Each row comes from the steps of one walk. Every step used is in the known rows, and no mark comes twice. Write the walk behind each row, first mark first.
(in the rows, 100 means zero)
Known rows:
rironuk-roguf: 90,86,109,69,77,109,53,89,115,82,121,100,102,133,114,133,101,87,103,107,96,96,120,102,105,95,72,109,116,100,99,89,81,92,102,107,110,87,110,117,118,97,119,80,100,97,109,101,99,89,120,77,82
gurob-sobu-natil-sedud: 123,75,129,75,74,111,115,79,119,74,122,90,114,137,123,106,55,91,98,87,115,114,139,87,97,93,75,99,109,114,99,88,99,111,101,96,145,130,107,91,93,87,104,64,81,72,106,83,102,129,95,91,107
sugisot-ziba-rironuk: 83,100,117,68,105,108,40,86,91,71,103,99,88,133,98,158,77,95,101,104,111,96,116,88,82,88,76,85,116,91,106,78,76,98,109,122,119,96,108,118,117,77,99,79,126,115,138,92,74,68,124,98,85
zipi-sobu-gakunal: 96,108,116,60,67,117,81,90,96,92,112,71,107,155,103,124,87,95,125,119,134,64,134,106,111,100,72,96,109,90,113,94,84,95,108,96,123,123,93,106,127,73,87,90,104,68,99,100,110,101,65,90,99
sedud-gafo-tegider-sobu-rironuk: 113,110,100,78,92,104,55,122,119,121,138,69,137,137,133,131,121,113,87,113,120,86,113,114,97,99,93,98,131,114,83,88,88,101,89,98,158,102,138,132,96,69,133,60,88,101,103,93,64,89,100,119,70
zipi-sobu-gurob: 92,100,115,57,72,114,76,77,95,96,123,71,98,158,103,129,99,91,129,127,137,71,145,119,121,101,76,104,119,97,120,93,87,91,102,99,110,99,107,119,129,73,89,82,109,81,99,116,101,89,68,96,89
ziba-rironuk-sobu-bubub: 63,89,116,73,81,115,72,75,91,84,105,75,100,149,92,138,66,103,131,111,131,100,130,109,99,93,88,76,100,87,102,111,73,92,100,119,109,105,92,109,127,81,71,75,102,101,124,120,99,99,87,98,85
roguf-sedud: 89,97,101,72,95,98,72,81,98,87,113,80,108,146,107,124,87,83,91,101,107,89,112,101,107,102,74,89,125,105,91,85,85,91,112,104,124,88,105,120,103,81,120,80,114,88,112,98,92,87,115,79,89
gurob-sobu: 87,83,117,70,74,114,87,79,98,82,121,83,111,154,104,119,74,95,110,101,123,90,141,98,104,87,78,112,118,100,105,92,88,99,104,99,115,124,102,107,111,79,107,79,98,86,96,104,104,97,83,88,97
gurob-sobu-sedud-gafo: 116,84,119,74,94,102,101,92,110,74,138,90,119,131,120,114,70,99,88,91,116,106,133,91,83,81,76,116,115,107,99,84,105,110,110,100,127,110,115,100,93,89,120,64,101,85,93,89,92,102,99,97,109
gafo-tegider-sobu: 100,106,106,75,82,100,61,107,110,103,118,71,134,131,125,116,104,110,108,115,112,89,106,117,111,104,94,91,113,112,84,104,81,94,95,95,143,130,119,127,109,77,122,68,77,85,108,103,82,97,91,96,75
natil-sedud-tegider: 117,104,117,81,96,94,75,106,123,91,127,87,129,137,126,103,102,91,99,102,97,97,113,96,87,94,81,80,117,118,90,82,85,108,104,94,151,101,126,106,91,76,127,61,103,80,113,82,69,100,101,102,92
sedud-tegider-sobu-rironuk-roguf: 101,101,103,71,82,113,40,117,127,119,127,93,127,136,125,138,138,101,92,113,108,97,123,117,108,108,88,115,131,103,90,95,83,99,90,105,131,83,129,124,113,87,139,69,70,111,109,95,88,89,112,101,57
rironuk-sobu-gakunal: 72,88,106,67,69,113,89,84,96,99,110,72,121,152,95,116,77,97,120,97,122,74,130,104,107,102,80,98,104,95,98,107,75,87,108,94,128,128,90,109,133,77,86,90,94,82,96,106,115,111,63,83,95
gurob-sobu-rironuk-zipi: 80,101,127,69,62,126,72,85,94,104,131,91,106,170,97,129,94,95,114,93,128,74,168,100,95,88,87,132,112,96,100,96,79,102,95,107,122,114,91,112,122,74,100,65,90,115,83,115,102,93,74,95,86
tegider-sobu-rironuk: 80,105,103,70,64,115,54,93,108,114,130,77,122,145,115,137,103,90,117,110,123,90,127,112,117,100,101,121,126,103,93,90,75,87,88,102,128,116,108,128,112,77,116,70,64,103,101,107,90,107,91,94,73
gakunal-sobu-bubub: 79,96,115,83,65,118,72,90,95,92,104,69,102,151,108,140,72,89,133,125,139,98,127,121,117,105,83,90,117,97,111,97,94,89,92,95,105,99,98,125,111,85,88,99,103,74,104,104,113,106,81,96,100
zipi-sobu-sedud: 105,105,125,61,79,104,87,79,109,73,136,88,111,133,114,115,79,81,115,108,117,98,129,104,94,86,81,107,105,99,104,95,95,104,106,103,113,121,106,99,109,89,99,62,91,76,100,103,91,102,90,90,102
febasip-rironuk-gurob-sobu: 83,95,107,66,85,117,86,79,82,97,108,87,95,154,105,135,72,108,106,94,146,87,160,83,103,73,86,100,110,90,111,103,87,98,103,119,104,129,98,91,126,90,85,95,98,109,102,107,102,83,72,90,111
roguf-sedud-natil: 102,96,103,78,103,88,76,101,102,93,121,78,121,142,110,116,83,89,80,114,117,86,107,105,117,108,65,82,124,124,99,93,93,99,107,108,147,83,105,122,101,72,125,71,120,84,116,99,93,80,120,81,91
sedud-tegider-sobu-rironuk-zipi: 93,124,115,77,72,113,48,117,105,129,127,83,135,155,114,124,124,108,117,106,119,76,140,115,107,107,102,118,108,104,88,106,69,101,90,99,147,110,107,125,115,75,126,61,65,117,94,111,77,92,85,105,66
gafo-tegider-sobu-sedud-natil: 123,111,116,77,95,82,75,128,121,96,137,80,146,110,133,103,93,107,91,117,113,103,96,121,110,108,87,97,106,130,87,109,102,103,95,103,165,126,121,125,101,84,125,41,76,80,110,96,82,102,101,98,86
gurob-sobu-rironuk-roguf-sedud: 94,80,104,62,92,121,69,84,109,95,122,97,96,151,104,139,109,89,65,95,113,96,145,100,94,102,64,115,143,98,96,80,101,102,108,118,114,61,111,110,111,85,127,79,110,106,105,94,116,80,113,89,72
natil-sedud-tegider-sobu-rironuk: 114,114,110,77,85,104,63,117,128,119,134,80,141,137,129,113,121,98,99,106,111,98,121,105,94,103,99,99,129,118,83,83,81,106,92,98,161,104,128,113,92,70,134,55,67,94,109,83,71,112,90,114,72
ziba-sedud-tegider-sobu-natil: 121,93,105,83,100,94,86,108,111,106,102,76,135,133,128,116,91,108,89,100,116,110,106,107,123,120,81,84,115,114,85,104,91,102,98,93,157,109,117,115,93,84,134,72,72,76,115,84,85,104,126,92,82
tegider-sobu-sedud: 96,104,113,69,74,100,75,92,110,87,128,85,127,118,121,116,83,91,117,100,108,108,111,109,108,101,99,121,105,106,90,96,84,89,100,101,125,128,104,116,103,96,118,63,58,86,102,101,95,120,97,82,91
ziba-sedud: 88,96,102,74,97,97,71,85,98,89,110,82,110,144,107,121,88,86,96,101,109,92,113,98,105,99,75,91,123,110,91,85,83,92,107,104,127,90,103,118,104,77,117,81,114,82,110,97,89,86,119,81,92
gafo-tegider-sobu-rironuk: 94,112,105,72,77,108,52,108,116,117,131,74,130,141,124,133,119,101,103,115,119,88,115,121,106,101,98,104,129,106,82,95,84,92,86,100,143,118,126,135,109,73,119,56,77,101,105,102,77,95,89,108,66
roguf-sedud-gafo-tegider-sobu: 126,107,91,80,118,90,70,119,107,111,114,62,138,126,128,113,109,121,68,108,111,87,95,109,98,113,78,69,124,121,77,93,92,104,112,99,162,88,128,125,87,71,148,76,104,83,114,87,75,82,114,103,77
gafo-tegider-sobu-bubub: 96,106,111,80,76,106,67,109,109,104,109,61,123,135,126,124,98,109,128,132,124,97,103,131,118,115,94,78,113,108,89,108,88,87,90,97,138,111,116,138,109,81,106,64,81,82,113,111,94,106,86,96,78
sugisot-ziba-rironuk-sobu-natil: 88,76,120,70,100,111,75,71,95,72,101,96,100,130,98,147,50,101,96,87,117,113,126,86,85,95,73,77,98,90,101,104,81,105,104,118,130,118,105,101,124,85,81,76,104,111,135,96,84,88,120,98,88
tegider-sobu-rironuk-zipi: 79,118,114,70,57,120,49,99,97,121,127,82,122,152,107,130,107,99,128,103,122,76,143,111,112,105,104,128,104,102,90,102,63,91,88,105,134,117,90,125,121,77,112,67,59,117,91,119,91,104,83,91,71
ziba-sedud-gafo-tegider-sobu-bubub: 120,102,97,87,114,93,74,125,105,114,103,52,129,127,131,118,104,124,90,125,124,96,91,120,105,122,80,58,122,121,81,98,97,98,101,102,160,73,124,134,90,71,129,74,109,75,115,95,84,89,116,104,81
sugisot-ziba-sedud-gafo: 111,88,99,79,132,93,65,101,96,90,105,83,108,129,112,132,87,98,66,98,105,92,102,83,77,105,60,73,129,116,93,72,92,105,117,108,146,56,122,120,94,68,133,88,146,96,119,79,70,61,147,94,95
sedud-gafo: 104,92,106,79,89,100,70,95,106,90,129,80,119,141,119,125,88,97,100,106,112,86,116,96,100,87,77,96,119,109,98,83,82,99,103,97,133,98,118,118,99,79,122,78,111,90,102,96,74,88,112,95,97
febasip-rironuk: 85,94,101,72,76,103,52,85,89,85,112,85,104,137,112,142,93,87,112,110,120,83,132,92,114,83,87,88,115,95,112,89,78,94,98,110,105,124,107,113,113,94,90,81,94,110,113,90,79,80,99,75,97
sugisot-roguf: 92,91,111,71,93,107,54,85,103,78,115,92,104,138,104,140,84,86,104,106,104,91,113,95,94,96,72,98,121,105,102,83,76,96,110,106,124,92,113,124,113,81,113,80,120,101,116,96,81,82,118,87,91
tegider-sobu: 86,100,105,72,69,106,64,92,102,100,117,74,125,135,113,122,89,99,122,109,118,91,116,108,120,103,96,108,111,107,94,99,72,88,97,97,126,128,102,120,111,82,119,80,67,87,105,107,94,108,92,83,82
febasip-rironuk-roguf-sedud-tegider: 111,92,91,73,116,95,44,108,102,93,99,98,106,128,119,140,131,97,63,106,101,92,121,96,102,103,66,69,128,99,100,89,94,107,113,118,114,66,124,109,107,102,126,84,115,115,128,73,82,51,132,79,78
gakunal-sobu-natil-sedud-gafo: 137,87,117,89,86,104,99,101,120,87,120,82,124,125,132,117,61,97,86,93,121,114,124,90,95,96,72,83,111,119,101,79,102,116,98,89,155,108,117,94,79,86,115,91,94,64,105,66,87,123,107,111,113

Write each row's walk:
105,101,121,81,85,94,82,110,107,84,131,89,127,127,115,118,66,85,96,110,129,106,120,111,108,96,77,109,110,118,107,97,107,105,96,100,132,114,103,112,103,87,107,77,98,73,100,90,101,102,95,98,108	gakunal-sobu-sedud-natil
116,110,97,72,118,101,59,123,99,110,85,72,126,134,105,133,109,114,81,106,113,78,99,105,104,134,69,77,128,104,92,88,85,98,125,100,160,78,112,128,109,72,138,95,110,88,123,73,100,86,104,95,77	sugisot-roguf-sedud-tegider-sobu-gakunal
126,106,115,84,104,94,78,118,115,85,131,84,129,121,131,122,87,102,78,101,116,107,110,108,76,88,77,91,117,110,91,88,112,111,103,91,140,106,131,114,88,87,120,74,115,74,99,76,76,91,98,120,103	gakunal-sobu-sedud-gafo-tegider
110,92,101,74,113,97,57,105,116,92,111,97,113,138,118,125,123,94,68,104,91,97,108,105,98,110,61,84,129,106,88,90,93,103,115,107,129,56,125,118,104,92,145,79,119,94,120,87,90,69,135,86,74	rironuk-roguf-sedud-tegider
127,103,114,79,106,86,78,111,123,79,143,88,127,120,136,116,95,99,81,101,98,104,100,104,78,85,77,93,117,113,84,85,104,106,105,99,148,101,137,120,89,89,124,47,114,87,104,84,61,89,114,107,98	sobu-sedud-gafo-tegider
81,112,127,69,99,113,34,92,82,78,99,104,87,138,91,150,82,104,114,97,108,81,132,86,76,93,79,91,95,90,102,91,64,102,110,126,126,97,89,115,127,77,94,77,121,128,129,104,75,65,117,96,84	sugisot-ziba-rironuk-zipi
107,105,94,67,101,107,44,114,122,116,119,85,118,128,124,138,138,102,66,108,101,96,109,120,99,118,78,94,139,109,76,91,94,96,99,114,141,66,128,131,109,83,141,67,91,105,118,92,94,80,120,97,53	gafo-tegider-sobu-rironuk-roguf-sedud
109,103,114,75,83,89,79,113,114,94,136,82,138,115,123,107,79,97,105,112,118,104,107,112,120,106,90,114,103,124,97,104,93,98,97,106,149,124,104,118,104,89,123,53,65,83,105,101,95,114,103,85,93	tegider-sobu-sedud-natil
104,104,98,79,106,93,67,114,103,113,104,71,137,136,117,110,110,109,90,107,114,93,105,107,111,115,86,85,121,115,84,98,83,100,104,97,147,98,115,119,98,73,143,80,86,81,111,91,83,88,113,95,76	ziba-sedud-tegider-sobu
136,93,108,85,91,96,83,114,120,101,122,70,139,122,143,121,87,120,89,109,115,104,103,110,114,107,83,84,109,117,85,102,95,105,93,90,168,125,132,122,92,85,128,63,75,82,109,87,72,108,115,106,86	sedud-gafo-tegider-sobu-natil
145,110,141,75,82,106,98,102,118,93,123,89,126,145,126,94,90,103,110,101,113,91,144,95,89,102,74,79,83,112,98,108,88,128,101,96,165,119,107,84,101,80,107,56,83,77,103,92,78,110,91,105,97	rironuk-zipi-sobu-natil-sedud-tegider
71,104,125,69,88,125,87,77,88,87,102,82,78,163,97,146,54,118,129,107,154,103,149,101,99,82,84,94,107,82,107,102,86,93,103,130,109,101,88,104,128,82,77,83,113,100,120,127,114,98,78,111,103	ziba-rironuk-gurob-sobu-bubub
133,113,104,80,98,99,64,127,132,121,141,71,143,124,141,114,120,111,79,107,110,94,110,103,80,99,93,85,129,127,77,77,89,110,94,100,179,96,140,118,83,64,136,52,86,93,108,79,60,106,98,124,75	natil-sedud-gafo-tegider-sobu-rironuk
96,88,99,67,98,103,58,87,107,85,111,96,99,133,110,131,106,86,78,101,93,96,113,100,102,107,63,95,125,104,92,86,88,94,114,113,116,61,109,117,110,94,130,86,115,93,117,95,104,80,133,73,78	rironuk-roguf-sedud
112,91,127,74,95,100,95,97,113,77,132,95,124,140,118,110,85,96,93,95,113,108,134,102,87,85,80,113,116,102,95,93,106,112,108,95,126,121,121,102,98,90,122,54,95,85,97,89,89,97,89,100,100	gurob-sobu-sedud-tegider
95,121,127,61,61,121,76,95,86,100,108,77,106,161,96,117,91,102,136,113,131,50,150,104,105,104,76,102,87,90,111,107,73,100,109,99,129,125,75,103,137,73,83,87,99,81,90,112,112,99,57,86,98	rironuk-zipi-sobu-gakunal
139,84,117,84,90,97,98,94,127,81,131,86,122,125,137,112,70,94,90,92,103,110,115,84,94,94,73,84,109,122,93,78,93,109,101,95,164,103,123,101,80,87,119,63,92,77,111,74,72,123,124,98,108	sobu-natil-sedud-gafo
101,111,106,75,78,106,67,121,105,115,103,69,135,143,116,120,108,114,118,114,122,75,114,114,121,116,89,96,113,100,95,98,79,92,104,87,148,126,108,123,114,78,122,84,75,79,105,88,100,107,73,95,83	sedud-tegider-sobu-gakunal
94,114,128,64,67,116,72,84,90,93,121,83,109,157,100,112,90,97,129,112,123,66,150,102,99,94,81,102,87,97,107,110,71,107,103,103,121,121,85,102,125,74,96,79,94,91,93,121,94,89,77,88,92	rironuk-zipi-sobu
100,103,103,84,101,98,72,114,102,115,96,60,127,141,120,118,105,110,110,123,126,101,104,122,119,126,87,72,121,111,88,103,89,93,100,99,142,79,111,129,100,77,127,76,91,78,117,100,95,96,109,94,78	ziba-sedud-tegider-sobu-bubub
118,116,128,66,82,95,71,107,87,88,129,92,117,127,111,115,88,97,108,117,135,75,152,96,102,89,80,93,79,108,122,117,91,120,101,123,128,126,87,90,122,92,81,57,87,106,101,101,86,79,85,81,106	febasip-rironuk-zipi-sobu-sedud-natil
83,99,103,66,68,110,63,91,97,109,116,69,114,143,108,129,102,101,133,119,130,81,128,123,136,116,95,116,120,106,106,94,77,77,96,97,123,109,106,136,124,80,108,83,76,92,102,114,105,107,76,87,78	tegider-sobu-gurob
83,85,104,68,82,99,81,77,93,81,123,89,118,121,108,122,78,86,104,89,114,102,136,92,93,81,93,95,99,95,103,110,86,99,104,113,104,134,103,92,117,104,79,68,79,109,103,95,87,95,85,75,103	febasip-rironuk-sobu-sedud
118,110,91,80,114,96,58,124,112,126,124,65,135,134,129,126,123,116,65,107,119,89,105,110,93,108,85,84,139,120,75,83,93,104,97,105,167,78,134,130,91,63,142,65,103,94,107,85,66,78,118,117,69	ziba-sedud-gafo-tegider-sobu-rironuk
124,102,100,72,137,95,40,115,112,83,107,95,100,121,118,145,116,120,47,104,95,96,100,97,73,97,57,61,126,101,86,79,93,112,118,129,142,50,130,115,99,84,136,75,145,105,140,76,71,51,149,111,69	ziba-rironuk-roguf-sedud-gafo-tegider
88,71,113,75,70,108,103,67,107,86,121,82,123,144,111,115,57,90,110,89,117,106,130,102,113,98,80,96,97,102,94,115,84,96,96,95,129,135,102,103,116,91,91,72,78,86,102,109,97,117,98,82,95	rironuk-sobu-natil
139,115,105,78,97,97,78,136,124,113,114,63,143,118,135,102,106,125,91,108,111,78,100,102,89,112,83,73,112,124,82,84,88,105,110,91,187,113,122,114,93,67,129,74,91,66,109,69,85,118,78,112,90	natil-sedud-gafo-tegider-sobu-gakunal
98,86,90,67,100,102,44,89,95,85,98,96,92,124,111,146,113,89,74,104,102,91,124,91,107,100,68,79,124,97,105,86,88,97,112,123,101,73,107,110,113,104,112,91,111,113,124,80,95,64,130,64,84	febasip-rironuk-roguf-sedud
133,92,124,84,89,95,94,100,132,84,126,91,127,134,137,107,84,90,97,96,100,115,113,95,99,98,77,81,111,118,89,87,94,110,98,91,162,112,127,104,87,88,118,54,87,77,116,75,70,118,114,100,98	sobu-natil-sedud-tegider
80,88,115,69,69,122,77,79,103,95,134,86,107,163,105,135,90,87,104,102,131,89,152,102,101,83,84,125,134,97,102,84,91,99,94,103,115,112,109,114,112,74,105,67,95,102,93,103,99,94,82,100,87	gurob-sobu-rironuk
91,111,123,69,64,120,63,89,75,96,101,72,92,151,104,137,93,100,145,131,145,68,160,106,113,97,87,74,86,87,125,117,78,105,98,118,101,112,82,104,129,90,62,80,93,108,105,116,98,81,72,79,99	febasip-rironuk-zipi-sobu-bubub
93,123,96,74,109,104,70,111,107,140,117,76,125,157,119,125,115,112,89,97,133,97,124,107,103,105,93,101,132,107,75,98,84,94,97,111,153,80,118,118,111,69,135,78,91,100,106,109,84,87,103,115,76	ziba-sedud-tegider-sobu-rironuk-gurob
107,107,97,77,105,94,67,109,103,111,108,71,135,140,117,112,110,107,87,107,112,91,106,111,114,118,84,81,123,111,83,98,85,99,110,96,145,97,117,120,97,77,146,80,87,86,115,93,85,89,108,91,74	roguf-sedud-tegider-sobu
153,92,119,87,102,90,95,109,135,84,133,83,129,122,147,108,82,104,77,98,99,110,103,94,84,94,70,67,112,126,82,82,101,116,99,93,180,105,140,109,77,82,122,50,107,73,115,70,59,112,121,111,100	sobu-natil-sedud-gafo-tegider
109,109,95,73,119,104,46,113,109,117,112,79,126,139,111,144,123,100,69,106,112,94,110,107,94,120,79,89,146,109,87,82,86,103,110,109,152,61,131,132,101,69,148,73,105,113,123,84,75,73,123,107,62	sugisot-roguf-sedud-tegider-sobu-rironuk
141,89,112,83,85,99,96,104,127,98,124,76,137,115,140,106,72,108,95,95,110,113,111,90,105,106,86,89,104,126,88,87,88,108,99,95,172,117,118,100,81,86,130,69,62,76,111,77,80,136,116,98,97	tegider-sobu-natil-sedud-gafo
107,113,96,73,100,100,73,119,100,118,93,66,132,143,112,118,111,112,94,107,119,75,106,114,119,127,79,82,123,103,88,95,86,93,116,92,153,101,105,122,107,75,134,89,90,77,112,82,104,99,86,90,79	roguf-sedud-tegider-sobu-gakunal
93,98,92,63,87,114,46,98,112,113,118,88,111,132,114,141,123,91,79,103,106,97,120,110,110,117,81,112,136,104,86,86,85,90,101,118,126,64,110,124,111,88,137,79,81,108,115,98,107,91,124,84,59	tegider-sobu-rironuk-roguf-sedud
95,86,117,74,88,89,99,94,110,86,143,87,139,127,109,97,66,88,96,99,115,104,120,106,100,94,79,103,98,122,96,116,95,103,102,106,141,119,103,102,114,85,101,54,88,86,100,110,96,104,95,85,100	rironuk-sobu-sedud-natil
88,123,132,60,79,118,54,84,83,85,112,88,95,154,91,131,86,109,128,110,129,69,152,95,90,84,83,93,83,84,111,106,64,111,106,123,117,122,79,94,130,74,83,77,102,103,113,118,86,78,84,101,86	ziba-rironuk-zipi-sobu
119,105,101,80,97,95,64,121,113,108,124,66,141,127,133,116,106,121,92,114,114,87,102,111,101,101,88,84,115,117,84,97,85,102,99,93,157,115,130,126,95,73,136,71,90,86,107,93,69,92,101,108,80	sedud-gafo-tegider-sobu
115,103,106,86,92,101,71,122,112,109,115,56,131,130,135,123,100,122,111,131,125,94,100,124,109,113,88,71,116,114,88,101,92,97,94,96,152,96,128,135,97,77,120,67,93,83,111,102,82,99,98,107,83	sedud-gafo-tegider-sobu-bubub
116,101,108,76,89,95,78,105,112,92,134,80,134,113,128,115,85,103,101,100,109,105,109,101,101,98,94,113,107,113,89,90,88,98,104,99,140,113,115,113,92,92,131,65,70,87,100,91,82,115,109,92,96	tegider-sobu-sedud-gafo
104,72,125,74,68,115,106,73,105,76,119,88,109,149,114,124,57,94,106,95,126,106,143,98,117,92,74,111,111,100,105,96,98,102,97,95,125,136,104,104,107,91,100,71,82,81,100,97,107,113,97,85,102	gurob-sobu-natil
109,103,120,77,94,91,76,101,117,79,134,96,126,133,125,116,96,85,101,100,99,108,111,106,93,89,84,106,115,105,90,89,96,101,104,96,129,109,125,116,98,95,122,50,96,89,106,89,72,96,108,95,97	sobu-sedud-tegider
76,103,109,76,66,121,58,89,102,104,126,83,109,157,106,148,93,80,109,107,134,91,140,111,106,90,88,116,134,95,104,82,89,94,87,97,111,106,108,121,112,77,102,91,98,93,95,96,96,93,83,108,88	gakunal-sobu-rironuk
106,98,121,76,88,86,80,102,115,77,143,93,125,125,121,112,75,82,100,110,112,103,109,106,108,92,77,111,109,121,100,94,98,100,99,106,141,110,109,118,104,89,111,47,97,85,106,99,87,101,111,84,103	sobu-sedud-natil
132,97,90,74,120,94,56,125,118,108,111,78,129,114,131,120,126,123,53,107,97,94,95,109,95,120,68,74,124,118,77,94,96,106,113,107,155,63,132,121,94,84,158,81,105,89,120,85,86,76,133,97,65	rironuk-roguf-sedud-gafo-tegider-sobu
100,86,118,82,65,114,87,84,103,84,111,84,112,143,116,135,59,86,111,101,130,109,130,106,122,99,78,103,110,99,106,95,96,97,90,88,120,130,103,111,105,94,97,96,86,73,102,89,103,113,99,94,105	gakunal-sobu-natil
